What can hang from each mark:
sanilo: fuguna posur
posur: gafe nevup nidip rinot
rinot: fuguna gikib posur
gikib: rinot
zavi: fuguna
fuguna: gafe lados negur nidip rinot zavi
gafe: fuguna posur
nidip: fuguna posur
nevup: fuguna posur
negur: fuguna

Known rows, with every way that one mark hangs from another:
{posur gafe {nevup fuguna} nidip}: [  6,  11, -32,  29, -34, -40, -68, -42,   3,  17, -11, -59, -19,   9, -32,
 -48, -45,  35, -10,  -8, -17,   9,  17, -24,  49,  -2,  11,  28, -35,  23,
 -79,  -7,  13]
{nidip {fuguna gafe lados {rinot gikib}}}: [ -1, -16, -40,  21,  -3, -19, -17,   2,  26,   9,  13,  -8,   7,   1, -22,
  -2, -16,  -9,  19, -20, -23,   7,  21,  -4,  12, -27,  29,  47,  -2, -56,
 -13,  13, -16]
{nevup posur}: [ 19,  -2, -36,   4,  -3, -28, -26, -16,   6,  10,  -3, -13,  -4,  -2, -26,
 -17,  -7,  -3,  -3, -11,  -4,  13,  26,  -6,  11,  -4, -10,  35,  -5,   8,
 -39,   2,  -7]
{rinot {posur gafe nevup {nidip {fuguna lados}}}}: [ 15,   8, -50,  38, -39, -49, -50, -36,   9,  -3,  -2, -52, -19,  -2, -28,
 -68, -45,  12,  -4,  -8, -16,  12,  16, -18,  35,  -2,  11,  21, -40,  27,
 -74,  -4,   4]
{posur nevup}: [  2,   2, -20,  13,  -9, -33, -36, -20,  -4,  12,  -7, -20, -18, -10, -10,
 -23,  -3,   8,  -8,  -6,  -9,   0,  12,  -2,  15,  -6,   4,   3,  -3,   8,
 -42,   1,   5]
{nidip {fuguna lados negur rinot zavi} {posur gafe nevup}}: [ -6,  -3, -20,  32,  -4, -39, -21, -14,  16, -25,  18, -38,  -7,  16, -44,
  -2, -68,  18,  17,   1, -45,  -3,  -2, -15,  59, -55,  61,  57, -25, -52,
 -70,   0,  -2]
{gafe {fuguna lados negur {rinot gikib} zavi} posur}: [ -1,   8, -34,  -6,   5, -33, -49, -14,   3,  -6,  11,  -5,  22,  11, -41,
  19, -23,  -7,  22, -10, -25,  19,  16,  -6,  61, -32,  44,  28,  28, -53,
 -19,   9, -17]
{posur gafe}: [ 12,   8, -33,  31,  -6, -27, -25,  -8,  12,  16,  -7, -27, -16,   5, -22,
 -28,  -7,   9,  -9,  -3,  -3,  -4,  30, -15,   5,  -8,   5,   1, -11,   7,
 -39,   2,  -6]
{negur {fuguna gafe lados {rinot gikib {posur nidip}} zavi}}: [ -3,   4, -43,  18, -25,  12, -48,  -6,  22,   0,  32, -12,  23,  16, -36,
  -4, -44,  -6,  25,  -8, -13,  19,  18,  -8,  20, -28,  26,  55,  -8, -60,
 -23,   6,  -5]
{zavi {fuguna gafe lados nidip}}: [  7, -28, -39,  30,  -3,   6, -41,  -5,   1, -17,  26,   4,  18,  17, -24,
   6, -21,  19,   4,  -7,  -1,  16,  33,   7,  26, -55,  45,  64,  -9, -34,
  -2,   3,  -6]
{negur {fuguna {gafe posur} lados {rinot gikib} zavi}}: [ -9,  -1, -32,  17,  -5,   5, -49,  -6,  19,   7,  29, -10,  25,  15, -41,
  13, -44,  -8,  19,  -5, -21,  16,  15, -11,  28, -45,  36,  56,   7, -71,
 -13,   8,   2]
{negur {fuguna gafe lados}}: [ -8,  -6, -27,  37,   5,  14, -30,   2,   2,  -6,  26, -14,  13,  21, -24,
   8, -33,   9,   7,   2, -18,  -2,  18, -25,  23, -38,  29,  48,   3, -50,
 -16,  14,   2]
{posur {gafe {fuguna lados negur zavi}} nidip rinot}: [ 19,   4, -42,  20, -21, -33, -68, -30,   7, -12,   8, -50,  15,  13, -46,
  -1, -34,  16,   3, -12, -24,  16,  22, -17,  64, -26,  50,  19, -22, -14,
 -49,  -7,  -9]
{negur {fuguna zavi}}: [-15,  18,  -5,  17,  13,  17, -21,   7,   4, -15,  19,  -5,   4,  20, -18,
   5, -31,   9,  10,   8,  -1,  -3,   8, -17,   9, -13,  15,  23,  13, -43,
 -29,   4,   3]
{posur {nidip {fuguna rinot zavi}}}: [ -2,  -4, -27,   3,  -7,   2, -31,  -4,  17,  -7,  14, -21,  11,   2, -31,
 -10, -18,   3,   9,  -9,  -8,  11,  13,   5,  20,   4,  27,  24, -14, -33,
 -34,   2,  -8]
{posur {gafe {fuguna rinot zavi}} nidip}: [  6,  12, -38,  17, -27,  -9, -58, -26,  14,   4,   6, -40,  15,  14, -48,
 -19, -19,  22,   5,  -9,  -8,  12,  26,  -3,  49,  -5,  25,  17, -20, -11,
 -40,  -4, -13]
{fuguna gafe negur {nidip posur} rinot zavi}: [-21, -27, -35,   0, -38,  23, -37,   3,  11,  -3,  42,   1,  30,  23, -65,
  26, -15,   5,  16,  12, -11,  19,  19,  30,  37, -64,  55,  55, -30, -81,
 -22,   8, -14]
{fuguna gafe lados negur nidip}: [ -7, -25, -49,  23,  -4,  12, -43,   4, -15,  -8,  37,  -4,  28,  28, -42,
  23, -18,  -2,   3,   3, -19,  12,  30,   2,  34, -52,  58,  48,  -9, -66,
 -10,  16, -18]
{sanilo {fuguna lados negur nidip {rinot gikib} zavi} posur}: [-10,  25, -24,  -7, -11, -11, -62,   0,   5, -18,  37,  12,   9,   7, -42,
  20, -45, -13,  15, -19, -28,  47,   9,  16,  47, -11,  53,  25, -21, -64,
 -34,  17, -36]
{nevup {posur {rinot gikib}}}: [ 38,  -5, -43,  -9, -18, -57, -34, -25,  21,  27, -19, -17, -11, -23, -23,
 -20,  -1, -17,   2, -27,  -3,  23,  26,   4,   7,   1, -17,  25, -14,  18,
 -38,  -1,  -5]
{gafe posur}: [ 10,  -6, -32,   8,  -8, -35, -35, -14,   4,  14,  -9, -16,  -9, -11, -27,
 -23,  -1,  -7, -10,   0,  -5,  10,  21, -10,  17, -10,   8,  -1,   1,  10,
 -29,   8,   6]
{gikib {rinot {fuguna lados negur nidip} {posur gafe}}}: [ 15,  21, -59,  21, -17, -43, -20,   0,   7,  -8, -10,  -2, -15,  13, -20,
 -49, -27, -13,   6,  -1,  16,  11,  24,  -5,   6,  -8,  -9,  -9,   1,   5,
 -46,   8, -24]
{posur {nidip {fuguna rinot}}}: [  8, -12, -33,   4,  -9,  -5, -23,  -4,  15,   5,   4, -25,   5,  -7, -27,
 -18,  -8,   2,   4, -13, -10,   9,  15,   9,  22,  10,  17,  20, -17, -18,
 -31,  10, -10]
{sanilo {fuguna nidip rinot}}: [ -5,  -4, -32,  -2,  -9,   5, -46,  -6,   3,   0,   9,   4,   5,   2, -32,
   2,  -4,  -2,   5, -13,  -7,  30,  16,  17,  26,  -7,  21,  24, -16, -32,
 -18,  15, -33]
{nevup {fuguna {gafe posur} rinot}}: [-14, -19, -30,  11, -26, -19, -46, -17,  17,  29,   6, -11,   1,  10, -39,
  -5, -12,  13,  12,  -6, -16,  19,  28, -14,  28, -34,  14,  56,  -8, -26,
 -36,   9,   1]
{posur nevup nidip {rinot {fuguna gafe}}}: [  6,  -7, -45,  14, -42, -44, -67, -42,   8,   8,  -7, -47,  -2, -13, -30,
 -36, -23,  16, -16,  -6,  -8,  20,   6,   0,  40, -20,  10,   4, -33,  25,
 -57, -11,  12]
{sanilo {fuguna gafe negur} posur}: [-28,  11, -20,  19, -35, -13, -37,   5,   7,  -8,  31,  -4, -11,   8, -29,
  -1, -23,  15,  -7,   3, -25,  19,  11,  -9,  39, -25,  30,   9, -29, -25,
 -46,  22, -13]
{fuguna gafe negur zavi}: [-31,  -2, -26,  18, -12,  14, -23,  14,   4, -10,  37,  -1,  15,  36, -27,
  24, -10,  10,   6,  17,  -7,  -6,  22, -15,   8, -49,  41,  27,   7, -63,
 -29,   3,  -4]
{gafe {fuguna lados}}: [  6,  10, -30,  21,   8, -24, -36, -12,  -8, -16,   3,  -9,   6,   9, -18,
   3,  -5,   8,  12, -11, -14,   4,  24, -21,  39, -12,  24,  17,  16, -19,
 -17,   9, -17]

Rows:
[ -9,   4, -24,  -2, -12, -23, -54, -25,   8,   1,   4, -10,  17,   4, -46,
   2,  -6,   7,  12,  -4, -12,  21,  17,   1,  53, -24,  25,  20,  11, -24,
 -22,   2,  -7]
{gafe {fuguna rinot zavi} posur}
[-22, -19, -22,  27, -19, -22, -22,  -8,  15, -26,  33, -25,   6,  16, -44,
  13, -54,  15,  22,   5, -46,   0,  -1,  -9,  56, -72,  66,  70, -23, -73,
 -53,   5,   3]
{nidip {fuguna gafe lados negur rinot zavi} {posur nevup}}
[ -1,   8, -31,  16, -22, -29, -45, -24,  17,   9,   5, -51,  -4,   8, -37,
 -32, -50,  18,   1, -10, -23,   4,   3,   4,  47, -10,  31,  25, -28, -22,
 -68,  -4,   0]
{posur gafe nevup {nidip {fuguna negur {rinot gikib} zavi}}}
[  9,  -3, -36,  12, -22, -47, -77, -42,  -8,   7,  -7, -43,  -7,  -5, -37,
 -32, -41,  10,  -8,  -8, -25,  22,  14, -23,  57, -11,  24,  31, -16,  15,
 -59,   1,  19]
{gafe {posur {nevup {fuguna lados}} nidip}}
[  1,   9, -36,  13, -19,  -4, -49, -16,   9,   0,  14, -36,  18,  22, -48,
  -8, -22,  24,   5,  -2, -12,   7,  22,  -1,  56, -12,  34,  19, -13, -24,
 -43,   1, -17]
{posur {gafe {fuguna negur rinot zavi}} nidip}
[-20,  -9, -40,  20, -40, -11, -72, -28,  -4,  -2,  10, -18,   1,   9, -44,
 -17, -25,  12, -13,   2, -15,  31,  13,  -1,  49, -37,  30,  29, -33, -15,
 -33,  10,  -2]
{sanilo {fuguna {gafe {posur nevup}} nidip}}
[ 29,  -2, -43,  -2,  12, -28, -29,  -1,  16,  22,  -1,   2,   4, -14, -14,
   4,   1, -29,  18, -31, -15,  13,  29,   4,   0,  -1,  15,  22,  14, -35,
  -7,  12, -26]
{fuguna lados {rinot gikib}}
[-11,  16, -15,  26, -17, -37, -58, -35,  12,  17,   0, -34, -17,  17, -32,
 -21, -43,  29,   7, -10, -20,   9,  16, -20,  33, -25,  16,  44, -15, -12,
 -72, -11,   3]
{posur gafe {nevup {fuguna rinot zavi}}}
[ 34,  -2, -36,  17, -52, -84, -36, -36,  27,  24, -31, -47, -38, -33, -28,
 -47, -16,   4,  -3, -14, -14,   7,  13,  -3,  30, -20,   1,  -2, -47,  34,
 -64,  -3,  15]
{nidip {posur gafe nevup {rinot gikib}}}
[  3,   0, -47,  10,  -2,   1, -54,  -7,   0, -12,  39,  -2,  26,  29, -53,
  11, -40, -11,  20,  -5, -17,  29,  28,  11,  31, -39,  55,  51, -11, -64,
 -36,   0, -33]
{fuguna lados negur nidip {rinot {posur gafe}} zavi}
[  0, -28, -32,  21, -16,   8, -31,  -3,   6,  -5,  18,   6,  10,  13, -23,
  -5,  -5,  25,   0,  -1,  11,  13,  30,  20,  19, -47,  27,  49, -14, -22,
  -6,   3,  -2]
{zavi {fuguna gafe nidip}}
[  2,   9, -34,  15,  10,   4, -60,  -9, -12, -27,  26,   1,  21,  21, -34,
  16, -31, -10,  10,  -7,  -7,  23,  27,  -4,  17, -22,  49,  33,  -1, -53,
 -16,  -2, -15]
{fuguna lados nidip zavi}
[ 26, -14, -38,  24,   5, -25, -25,  -8,  19,  -5,  11,  -1,  -1,   3, -15,
 -14, -20,  11,  13, -18,  -6,  13,  32,   2,  15, -35,  24,  53,  -1,  -6,
 -25,  -1, -16]
{zavi {fuguna lados {rinot {posur gafe}}}}
[  6, -11, -35,   2, -15, -39, -70, -35,  -6,  12,   1, -38,   2,  -3, -43,
 -17, -39,   8,  -3,  -8, -31,  22,  11, -11,  64, -18,  32,  40, -10,  -4,
 -57,   5,  10]
{gafe {posur {nevup {fuguna lados negur rinot}} nidip}}
[ 26,  -7, -48,  30, -15, -27, -47, -18,  -2, -10,   4, -25,   0,   3, -45,
 -17, -32,  -1,   2,  -5, -14,  18,  29,  -4,  39, -28,  38,  31, -35, -16,
 -31,   8,  -9]
{fuguna lados {nidip {posur gafe}}}
[ 36,   5, -46,   8, -28, -68, -44, -39,  24,  26, -22, -35, -10, -11, -36,
 -31, -14,   4,   2, -26,  -8,  22,  28,  -5,  36, -10, -14,  29, -22,  25,
 -47,  -5,  -8]
{nevup {posur {gafe fuguna} {rinot gikib}}}
[  3,  11, -46,  10,  -3, -41, -31,  -3,  17,  -7,   5,  -4,   2,  10, -15,
   5, -25, -10,  10,  -6,  -3,  14,  17, -18,   8, -36,  22,   7,  11, -34,
 -32,  -5, -11]
{posur {rinot {fuguna gafe lados negur zavi} gikib}}
[-20, -16, -29,  28,   1, -21, -32,  -2,  10, -25,  31, -19,  14,  24, -37,
  19, -44,   2,   9,   5, -34,   7,  11, -27,  38, -63,  65,  51,  -3, -66,
 -36,   2,   3]
{nidip {fuguna {gafe {posur rinot}} lados negur zavi}}
[-19,  -5, -30,  31,  -7,  22, -65, -13,  -5, -18,  39, -14,  32,  31, -52,
  11, -57,   6,   6,   9, -16,  21,  15, -13,  45, -54,  52,  61,  -9, -67,
 -16,   6,   9]
{negur {fuguna {gafe posur} lados nidip zavi}}
[ -8,   4, -17,  10, -15, -30, -55, -29, -10,   8,  -5, -16, -15,   5, -21,
 -22, -23,  20,   2,  -8,  -9,  16,  13,  -4,  33,  -8,   9,  33, -14,  -4,
 -54,   1,   5]
{posur {nevup {fuguna nidip}}}
[ 17,   3, -47,  27,   7, -44, -41, -17,   4,  -4,  -2, -27,  -1,  13, -35,
 -12, -37,   6,  -7,  -3,  -9,  17,  21, -10,  34, -33,  28,  10, -13,  -7,
 -47,  -5, -18]
{posur gafe {rinot {fuguna lados negur nidip}}}
[  5,  22, -14,  28, -35, -55, -51, -28,  10,  22,   1, -36, -29, -18, -29,
 -45, -26,  17, -18, -11, -19,  13,  14,   1,  33,  -1,   6,  -8, -39,  29,
 -65,   3,   8]
{sanilo {posur gafe nevup}}
[  3,  -5, -33, -15,  -9, -39, -31, -11,   8,  20,  -7,  -6,   7,  -7, -36,
  -3,   6,  -2,  13,  -9, -13,  13,  16,  11,  55, -14,  15,   9,  19, -22,
 -19,  18, -16]
{gafe {fuguna negur {rinot gikib}} posur}
[-21,  38,  -8,  12, -24, -19, -51,  -5,  10, -23,  22,  -1, -16,   4, -24,
  -7, -32,   8,  -1,  -5, -16,  28,   8, -15,  25,   0,  24,  -3, -23, -14,
 -51,   7, -11]
{sanilo {fuguna zavi} posur}
[  5,   2, -31,  23,  -3, -38,  -3,   4,  30, -19,  12, -23,  -7,  14, -38,
  -1, -55,   1,  27,  -4, -31,  -1,   9, -15,  37, -39,  49,  45, -15, -62,
 -52,   6, -13]
{nidip {fuguna lados negur {rinot gikib} zavi} {posur gafe}}
[ 17,   6, -39,   0, -22, -83, -52, -39,  12,  22, -31, -29, -22, -29, -21,
 -43, -19,  -6, -13, -10,  -5,  22,   5,  -4,  30, -13,  -6, -14,  -5,  34,
 -50,  -5,  14]
{gafe {posur nevup {rinot fuguna gikib}}}
[  9,  -1, -24,  15, -57, -56, -87, -44,  10,  14,  11, -44, -11, -23, -39,
 -27, -37,  15,  -6, -23, -34,  37,  14,  -5,  57, -11,  27,  27, -55,  16,
 -68,   1,  17]
{sanilo {posur {nevup {fuguna gafe lados}} nidip rinot}}
